What can hang from each mark
K131: K517
K754: K51 K838
K51: K216 K249 K524 K754 K838 K997
K298: K131
K249: K51 K754
K517: K131 K298
K216: K754
K997: K754
K524: K298

In the rows, 128 means zero.
Known rows, with every way that one mark hangs from another
(K131 (K517 K298)): [217 178  94 130 169 168 111 176  88  87 131 131 122 181  85 142 166 163
 141 100 129 128]
(K997 K754): [205 152  77 116 175 150 117 124 127 142 132 129 106  75  99 132 164 117
 148  97 103 122]
(K754 K51 K838): [164 143 162 123  86 149 126 105 112 123 150 135 125  90 113 123 132 112
 131 126 111 130]
(K754 (K51 K249) K838): [146 132 160 127  85 141 153  90 116  98 135 130 149 111 117 115 110 115
 125 141 111 128]
(K51 K249 K524 K754): [103 126 167 125 148 170 143  92 118 128 131 107 117 101 109 101  95 124
 137 165 141  95]
(K249 (K51 K216 (K997 K754))): [152 136  99 132 142 106  93 138 117 145 111 139 127 123 146 133 146 134
 128  96 130 179]
(K51 K216 (K524 (K298 K131)) K754): [ 86 109 156 116 153 155 136 125 150 115 129 116  78 112 116 134 125 148
 133 138 169  83]
(K249 (K51 K216 K838)): [121 124  97 138 129 125 127 135 108 138 127 139 123 118 119 139 150 133
 114 124 158 140]
(K216 (K754 (K51 K249 K838 K997))): [160 129  95 136 107 105 137 145 116 103 113 126 153 174 143 108 130 107
 128 132  92 147]
(K524 (K298 (K131 K517))): [197 165  60 108 188 133 119 155 132  62 129 133 113 195 104 159 152 162
 134  70 123  59]
(K249 (K754 (K51 K216 K524 K838 K997))): [ 94 119 140 133  90 101  97 111 131 176 136 128 128 107 146 132 125 110
 130 151 136 143]
(K51 K216 K249 (K524 K298) K838 (K997 K754)): [ 42  79 102 133 161  99 174 162 192 132 111 127 184 165 158 134 104 139
 115 137 136 143]
(K754 (K51 (K524 K298))): [163 144 141 122 139 110  95 127 107 141 169 126  94 139 119 127 102 113
 129 101 104  81]
(K249 (K754 K51)): [180 144 115 123 102 115  91  90 101 145 146 126 102  96 110 131 134 100
 142 122 114 107]
(K51 K216 (K524 (K298 K131)) (K754 K838)): [ 64  93 184 115 118 173 175 118 169 112 131 120  97  80 119 126 129 140
 133 151 170  93]
(K524 (K298 K131)): [178 147 106 106 190 136 132 142 141  86 137 131 103 163 101 160 136 158
 118  72 114  37]
(K51 K249 K754): [139 125 123 123 145 167 134  95 112  85 113 114 130 130  98 113 116 133
 136 151 143 112]
(K298 (K131 K517)): [203 204  82 114 181 160  98 127 111  84 111 133 105 156 108 152 176 171
 141  99 134  93]
(K51 K216 K249 K524 K997): [ 52 129 199 132 153 139 126 140 121 145 110 121 162 153 140 152  72 168
 110 149 122 165]
(K754 (K51 K216 K249 K524 K997)): [ 93 138 179 136 121 106  92 118 108 136 122 124 140 161 151 131  80 142
 117 144 120 163]
(K997 (K754 (K51 K216 K249 (K524 K298) K838))): [132 105  70 131 139  97 149 119 159 128 131 128 124 112 133 112 134 102
 138 127 130 123]
(K517 K131 K298): [216 165 131 135 167 177 133 170 107 111 117 132 112 184  81 138 190 170
 110 100 138 110]
(K997 (K754 (K51 K216 K249) K838)): [156 117 106 128 101 131 159  96 145 109 117 132 134  72 124 113 146 105
 144 135 121 165]

Rows
[ 29  89 145 125 146 132 131 153 189 127 113 125 134 160 160 129 133 157
 116 152 181 112]
(K51 K216 (K524 (K298 K131)) K754 K838 K997)
[141 146 145 129 119 111  58 134  98 127 122 134 126 163 138 147 119 146
 122 120 120 180]
(K754 (K51 K216 K997))
[174 124 114 118 119 126 150 112 156 145 156 131 111  62 126 104 143  86
 150 105 102 109]
(K997 (K754 (K51 (K524 K298)) K838))
[ 19  98 151 131 166 110 170 156 185 114 105 127 178 197 160 151  94 174
  95 142 148 103]
(K51 K216 K249 (K524 (K298 K131)) K838 K997)
[ 40 102 128 138 153 121 158 142 174 158 101 127 180 127 158 129 116 142
 118 161 140 172]
(K51 K216 K249 K524 K838 (K997 K754))
[145 129  88 131 134 117 117 116 142 163 136 131 102  72 130 115 159 101
 144 132 132 143]
(K997 (K754 (K51 K216 K524 K838)))
[158 139 115 129 112  98  91 111 107 161 130 134 132 119 142 127 132 112
 129 100 119 129]
(K249 (K51 K997) K754)
[132 123 135 135  96 122 136 154 108 129 110 137 140 127 146 130 136 128
 123 112 118 186]
(K249 (K51 (K216 (K754 K838)) K997))
[105 106 152 133 105 105 155 168 128 143 132 132 134 135 155 124 110 120
 122 103 113 148]
(K249 (K51 (K216 (K754 K838)) (K524 K298) K997))
[118 115 159 126  57 121 118 101 129 142 128 134 141  90 136 136 130 112
 135 143 124 168]
(K249 (K754 (K51 K216 K997) K838))
[144 135 103 134 124 114 121 106 114 106 131 130 143 155 120 119 122 119
 118 141 127 112]
(K754 (K51 K249 K838))
[174 138  96 132 108 111 116 157 112 123 124 130 134 157 140 114 147 105
 133 121  92 148]
(K216 (K754 (K51 K838 K997)))
[  4  64 139 134 133 122 159 149 178 109 108 118 177 185 155 120  91 147
 113 173 173 138]
(K51 K216 K249 (K524 K298) K754 K838 K997)
[135 116 109 126 104  99 122 107 134 160 162 126 111 105 123 123 125  89
 135 128 124  75]
(K249 (K754 (K51 (K524 K298) K838)))
[124 133 137 124 137 122 119 114 124 122 109 124 176 158 131 142  97 141
 122 128 104 133]
(K51 (K249 K754) K997)
[ 83 117 202 134  76 142 165  95 122 127 136 126 137  88 128 120  93 120
 124 165 129 149]
(K754 (K51 K216 K249 K524) K838)
[165 138 113 133 109 124 139 142 107 145 145 123 104 112 126 105 141  90
 139 133  97 115]
(K216 (K754 (K51 K524 K838)))
[ 82 108 128 140 115 136 129 117 121 158 133 127 102  87 132 106 143 115
 127 156 183 131]
(K249 (K51 K216 K524 K754 K838))
[100 131 145 136 115 123 106 124 115 160 147 130 107 110 127 131 126 121
 122 152 143 136]
(K754 (K51 K216 K524 K838))
[166 135 160 127  79 146 165 129 110 139 148 123 109  77 123 102 132  86
 144 132  84 128]
(K216 (K754 (K51 K524) K838))
[133 141 133 133 136 115  86 144  96 140 116 138 131 148 140 147 127 150
 115 103 133 170]
(K249 (K51 K216 K997))
